Known rows, with every step that occurs
nuzu-memi-pobul-teluk: [ 2.34  2.46  0.22 -0.13  1.14  0.17  1.84 -0.32  2.60  1.32 -0.86 -2.01
  0.79  0.80 -0.81  1.40 -1.07  3.06 -0.60  1.14  2.24  2.21]
meneg-pefol: [-0.78 -1.22  3.54 -1.46 -0.35  0.45 -0.55  0.65 -0.35  1.10  0.51  1.20
 -2.62  0.27  1.81 -0.62  0.32  0.24 -0.07 -0.49 -1.52 -0.25]
teluk-pobul: [-2.18 -1.52 -1.99 -0.38  0.04  0.08  1.74 -0.45  0.71  2.10  1.01  2.46
 -1.16 -0.22 -1.14  0.56 -0.08  0.75 -0.85  0.35  1.14  0.61]
pefol-nuzu-teluk-pobul-zofaruz-sosil: [-0.15 -1.98 -3.63 -0.44  2.06 -0.14  1.14  0.21 -0.39 -0.46 -1.35  0.27
  0.35 -1.14 -2.14 -0.09  0.58 -5.60 -0.43 -0.18 -0.19  0.06]
meneg-pefol-nuzu: [-0.31 -1.89  1.40 -0.64 -1.24  0.78 -1.51  2.13 -2.21  0.70  0.33  0.68
 -1.64 -0.44  2.23  0.10  0.80 -0.39 -0.12 -0.93 -0.82 -0.53]
memi-pobul-pefol: [ 1.13  1.08  1.15  0.37 -1.38 -0.70  0.63 -0.73  1.21  0.79  1.15  1.02
 -1.33 -0.47  1.50  1.34 -1.00  0.89 -0.19  0.20  0.72  1.85]
meneg-pefol-nuzu-teluk: [-0.50 -2.58  1.65 -2.00 -0.25  1.32 -1.14  2.26 -2.06  1.46 -0.54 -0.08
 -1.24  0.12  2.08 -1.14  0.85 -1.60 -1.05 -0.73 -0.87 -0.16]
nuzu-memi-pobul: [ 2.73  0.53 -0.25  1.48  1.54 -0.55  1.75 -0.16  2.09  0.69 -0.09 -0.90
 -0.19  0.48  0.57  1.88 -1.11  3.26  0.00  0.89  2.80  1.61]
memi-meneg-pefol-nuzu: [-1.12 -1.26  2.32  1.66 -0.84  0.66 -1.96  0.84 -0.71  0.48  0.69 -0.32
 -1.06  0.93  3.42 -1.79  0.38  1.15  0.70 -0.76 -0.53 -0.49]
pefol-nuzu: [-0.57 -1.55 -0.65  0.57 -1.59  0.53  0.16  1.56 -0.63  1.04  0.77  0.29
 -0.69 -0.89  0.55  1.74  0.12  1.11 -0.40 -0.38  0.84  0.36]
memi-meneg-pefol-nuzu-teluk-pobul: [-2.23 -2.25 -0.19  0.38  0.45  1.11 -1.09  0.61 -1.21  1.60 -0.06 -0.03
 -0.31  1.32  2.41 -3.24  0.69 -0.75 -0.55 -0.41  0.13 -0.22]
nuzu-teluk-pobul-zofaruz-sosil-memi: [-0.44  0.23 -1.16 -2.05  2.22 -0.78  2.26 -1.68  0.88 -1.05 -1.98  0.73
  0.41 -0.59 -4.51  0.18 -0.30 -4.15  0.20  0.63 -0.43 -0.19]
zofaruz-sosil-memi-pobul-pefol: [ 1.84  2.89  2.56 -0.31 -1.13 -2.07  1.43 -2.38  0.22 -2.11 -1.41  0.23
 -1.00 -0.84 -1.23  1.73 -1.13  0.12  1.92  0.32 -0.24  0.50]
pefol-nuzu-teluk: [-0.72 -2.14 -0.33 -1.11 -0.43  1.19  0.52  1.69 -0.54  1.83 -0.29 -0.58
 -0.20 -0.23  0.52  0.51  0.10 -0.26 -1.50 -0.13  0.75  0.76]
memi-pobul: [ 0.01  0.16  0.17  1.55  0.62 -0.45  1.91 -0.89  1.61  1.61  1.08  0.47
 -3.22  0.20  2.51  1.86 -0.62  1.98 -0.10  0.22  2.18  1.18]
meneg-pefol-nuzu-memi-pobul: [ 2.75 -1.03 -0.09  0.97  0.31  0.24 -0.89  1.99 -1.66  0.19 -0.36 -0.79
 -0.58  0.12  2.62  0.71  0.33  0.94  0.22 -0.31  1.52  0.30]
pefol-nuzu-memi: [ 1.99 -1.17 -1.22  0.62 -0.70  0.44  0.17  2.15 -0.16  0.39 -0.25 -1.14
  1.82 -0.55 -0.99  1.92 -0.32  2.12 -0.38  0.12  1.60  0.78]
sosil-memi-pobul: [ 0.50  2.00  1.14  0.49 -1.10 -0.86  2.02 -0.95  0.64  0.25  0.14  0.03
 -1.41  0.00  0.06  3.10 -1.08  3.69  0.90  0.71  2.76  0.46]
teluk-meneg-pefol-nuzu-memi-pobul: [ 1.44 -0.18 -1.88  1.88  2.47  0.02 -1.55  0.61 -0.81 -0.24  0.80 -0.57
  0.29  0.53  3.29 -0.81  0.65 -0.51 -0.80 -0.43  0.33 -0.88]
pefol-nuzu-teluk-meneg: [-1.57 -1.68 -1.84 -0.41  1.29  1.04 -0.17  0.81 -0.16  1.41  0.49 -0.53
  0.66  0.12  1.27 -0.76  0.46 -1.56 -2.32 -0.24 -0.20 -0.29]
pobul-memi-meneg-pefol: [-0.93  0.50  2.20  0.59 -1.59  0.31 -1.33 -0.85  0.88 -1.41  1.13 -0.18
  0.68  1.18  0.12 -1.85  0.26  3.26  1.40 -0.05 -1.41 -0.85]
zofaruz-sosil-memi-meneg-pefol-nuzu: [ 0.04  0.90  3.01  0.96 -0.79 -0.90 -0.70 -0.96 -1.47 -2.37 -1.72 -1.05
 -0.72  0.24  0.30 -0.82 -0.04  0.39  2.77 -0.40 -1.31 -1.42]
sosil-memi: [-0.50  1.21  2.37 -1.24 -2.05 -0.27  1.33 -0.20  0.32  0.18 -0.04  0.37
 -0.16 -0.37 -2.24  2.52 -0.93  3.41  0.60  0.62  0.86 -0.05]
teluk-meneg: [-2.15  0.12 -0.27  0.51  1.61 -0.07  0.26 -1.27  1.93  0.87  1.98  0.99
 -0.74  0.31  0.91 -0.52 -0.03  0.09 -1.34 -0.04 -1.10 -0.57]

Rows
[-1.73 -0.93 -3.17  1.34 -1.73  0.49 -1.23  0.01 -1.25 -0.71  1.23  0.80
  1.41  0.47 -0.71 -1.54  1.02  1.68  0.75 -0.11  0.41 -0.96]
teluk-pobul-memi-meneg-pefol-nuzu
[-2.10 -0.91  1.63 -2.31  2.89  0.91 -0.61 -0.37  0.57  1.57  0.33  0.35
 -0.87  1.22  2.01 -3.09  0.59 -2.44 -2.19 -0.24 -2.35 -0.77]
nuzu-teluk-meneg-pefol
[-2.39 -0.88 -0.78 -1.56  0.46  0.90 -0.05 -0.92  0.36  0.51  0.11  0.36
  1.14  1.50 -0.94 -3.28  0.56  0.68 -0.42  0.43 -0.35 -0.18]
nuzu-teluk-pobul-memi-meneg-pefol
[-1.93 -1.62 -3.93  0.43 -0.85  1.06  0.20  0.27 -0.28  0.53  0.28 -0.45
  2.52  0.49 -1.26 -1.29  0.53  1.03 -0.64  0.32  1.46  0.16]
pefol-nuzu-teluk-pobul-memi-meneg
[ 2.14  1.12 -0.29  2.37  2.94 -1.97  1.76 -2.29  2.45 -1.75 -0.21  0.26
 -3.15 -0.71  0.48  1.71 -0.57 -3.42  1.48 -0.10  0.11  0.38]
memi-pobul-zofaruz-sosil
[ 1.67  1.61  0.62 -1.18 -2.84 -0.32  0.39  0.47 -1.22 -0.02 -0.73 -0.49
  1.28 -0.69 -0.37  2.03 -0.88  1.05 -0.06  0.47  1.94  1.18]
sosil-memi-pobul-pefol-nuzu-teluk
[ 0.04  0.81 -1.91 -0.20  1.31 -1.66  1.90 -1.87  0.63 -2.19 -0.87  1.75
 -0.20 -1.38 -4.84  1.51 -0.29 -3.26  1.45  0.42 -0.36 -0.77]
teluk-pobul-zofaruz-sosil-memi
[-0.59 -0.21  0.53  1.31 -2.36  0.52 -2.21  0.38 -0.61 -1.59  1.15 -0.75
  1.37  0.65  0.45 -1.43  0.67  2.89  1.40 -0.47 -0.85 -1.09]
pobul-memi-meneg-pefol-nuzu
[ 2.27  2.13  0.85  0.44 -2.08 -1.78  0.67 -1.21 -1.17 -2.40 -1.57 -0.26
 -0.47 -1.34 -0.94  2.23 -0.69 -0.56  1.90 -0.08  0.36  0.28]
zofaruz-sosil-memi-pobul-pefol-nuzu
[-0.96 -0.97 -2.85  0.26  1.08 -0.47  1.31 -0.49  1.41  0.19  1.13  2.31
 -0.46 -0.99 -2.70  1.23 -0.08 -2.87 -0.31  0.20  0.32  0.22]
teluk-pobul-zofaruz
[ 0.21  1.51  2.74 -0.92 -0.35 -1.37  1.88 -1.86  0.55 -1.52 -1.67  0.05
 -1.35 -0.54 -2.52  1.51 -0.72  0.80  1.87  0.28 -0.86 -0.49]
zofaruz-sosil-memi
[-1.71 -2.82 -3.35 -1.08 -0.13  1.13  1.02  1.36 -1.13  2.39 -0.23  0.63
  0.18 -0.34 -0.56  0.08  0.45 -1.03 -1.85  0.06  1.66  0.74]
pefol-nuzu-teluk-pobul
[ 1.80 -1.60  0.85 -0.52 -0.36  0.69 -1.44  2.61 -1.89  0.13 -0.61 -0.55
  0.64 -0.16  0.90  0.12  0.43  0.68 -0.07 -0.43 -0.06 -0.13]
meneg-pefol-nuzu-memi
[ 1.00  2.23  2.28  1.46  1.07 -1.82  0.70 -2.42  2.19 -3.52 -0.95 -0.52
  0.10 -0.42 -2.86  0.64 -0.95 -1.73  2.84  0.18 -1.66 -0.92]
pobul-zofaruz-sosil-memi-meneg
[ 0.65 -0.74 -0.97  0.41  1.65  0.42 -2.02  1.20 -0.99 -0.32  0.66 -0.32
  1.28  0.31  1.61 -1.28  0.79 -0.83 -1.03 -0.53 -1.25 -1.21]
teluk-meneg-pefol-nuzu-memi
[ 1.56  1.94  1.71 -0.18  0.81 -1.85  1.23 -1.68  1.43 -3.21 -1.22  0.19
 -0.40 -1.32 -3.94  2.01 -0.72 -2.83  2.16  0.16 -1.70 -0.84]
pobul-zofaruz-sosil-memi
[ 0.16  1.57 -0.20 -1.63  1.01  1.27 -1.73  1.00 -0.14  0.50 -0.51 -1.67
  2.48  0.64 -0.25 -1.82  0.69 -0.57 -1.69 -0.02 -1.76 -0.43]
pobul-teluk-meneg-pefol-nuzu-memi
[-0.67  0.58  2.97  0.79 -2.55  0.11 -1.50  0.62 -1.70 -0.69 -0.12 -0.71
  0.33  0.59  0.87 -0.23 -0.12  3.16  1.68 -0.13  0.23 -1.02]
sosil-memi-meneg-pefol-nuzu
[ 1.11 -0.03  3.16  0.93  1.08  0.18 -0.86  0.27  1.43  0.02 -0.25 -1.23
  1.00  1.65  0.95 -1.83 -0.61  3.11  0.75  0.30 -0.33  0.32]
nuzu-memi-meneg-pefol
[-0.03  4.34  0.66 -0.08  1.63 -1.38  1.77 -3.32  1.46 -1.28 -1.38 -1.15
 -0.92  0.29 -1.10  0.54 -0.50 -0.02  0.85  0.60 -0.42 -0.43]
zofaruz-sosil-memi-pobul-teluk-meneg
[ 0.64 -0.50 -2.59  1.01 -1.95 -0.04 -0.64  0.72 -0.32  0.17  0.29  0.55
  3.80 -0.33 -1.98 -0.78 -0.53  0.84 -0.32  0.35  1.08  1.32]
teluk-pobul-pefol-nuzu-memi-meneg
[ 1.54  0.31 -0.61  1.05 -2.37 -0.35 -0.23  0.66 -0.51  0.57  1.03  0.60
 -0.58 -1.07  1.98  1.84 -0.49  0.07 -0.18 -0.24  1.45  1.55]
memi-pobul-pefol-nuzu
[-0.29  1.55  4.63  0.17  0.05 -1.24 -0.01 -2.17  0.13 -2.09 -1.64 -0.65
 -1.49  0.69 -0.11 -1.31 -0.43  0.98  2.73 -0.13 -1.86 -1.24]
zofaruz-sosil-memi-meneg-pefol
[ 3.89 -0.63 -0.91  1.38  1.14 -0.21 -1.34  2.00 -1.07 -1.20 -0.23 -0.87
  0.11 -0.50  1.31  1.27  0.30 -1.94  0.65 -0.43  0.66 -0.05]
meneg-pefol-nuzu-memi-pobul-zofaruz
[-1.78 -0.25 -3.46 -0.54 -1.30  0.00  1.36 -0.83  0.58  0.08  1.39  1.88
  0.90 -0.36 -3.52  0.87  0.30  2.08 -0.14  0.58  0.94  0.03]
teluk-pobul-memi
[-0.52  1.84 -1.01  0.59  1.13  0.64 -0.78 -0.25 -0.34  1.26  0.64 -0.89
 -1.28  0.63  3.38 -0.85  0.77 -1.01 -1.33 -0.27  0.11 -0.07]
memi-pobul-teluk-meneg-pefol-nuzu
[-0.59 -2.42 -4.03 -0.55  0.81  0.69  0.67  1.41 -0.37  0.88 -0.13  0.55
  0.77 -0.93 -1.71  0.38  0.45 -3.89 -1.36 -0.02  0.88  0.38]
pefol-nuzu-teluk-pobul-zofaruz
[-1.69  1.16  0.33 -1.53  0.30  1.30 -1.73  0.50 -0.46  1.11  0.31 -0.56
  0.38  0.40  1.09 -1.92  1.00 -1.77 -1.75 -0.44 -2.33 -0.74]
pobul-teluk-meneg-pefol-nuzu
[-2.12 -0.33 -1.56  0.55 -0.89  0.23 -0.50 -1.20  0.22 -0.40  1.34  1.24
  0.77  0.90 -1.14 -2.03  0.60  2.20  0.77  0.26 -0.10 -0.76]
teluk-pobul-memi-meneg-pefol
[-0.36 -0.55 -0.38 -1.79 -1.20  0.61 -1.38  0.95 -0.58  0.49  0.53  0.30
  2.41 -0.72  0.11 -1.25  0.02 -2.56 -2.21 -0.32 -1.74  0.55]
pobul-pefol-nuzu-teluk-meneg
[-1.42 -1.03 -0.43  0.34  0.90  0.56 -2.16  0.77 -1.37  0.29  1.48  0.73
 -0.84  0.05  2.81 -1.43  1.15 -1.58 -1.09 -0.90 -1.80 -1.66]
teluk-meneg-pefol-nuzu
[ 0.32 -1.07  0.81 -2.45 -2.71  0.77 -0.81  1.79 -0.89  0.88 -0.19  0.16
  1.72 -1.04 -0.45 -0.19 -0.33 -1.43 -1.44 -0.22 -0.93  1.43]
pobul-pefol-nuzu-teluk
[ 1.74  2.56  0.20 -0.20  2.87  0.17  0.00 -0.59  1.64  0.68 -0.39 -1.66
  0.87  1.38  1.04 -1.03 -0.19  0.92 -1.14  0.60  0.27  0.64]
nuzu-memi-pobul-teluk-meneg-pefol
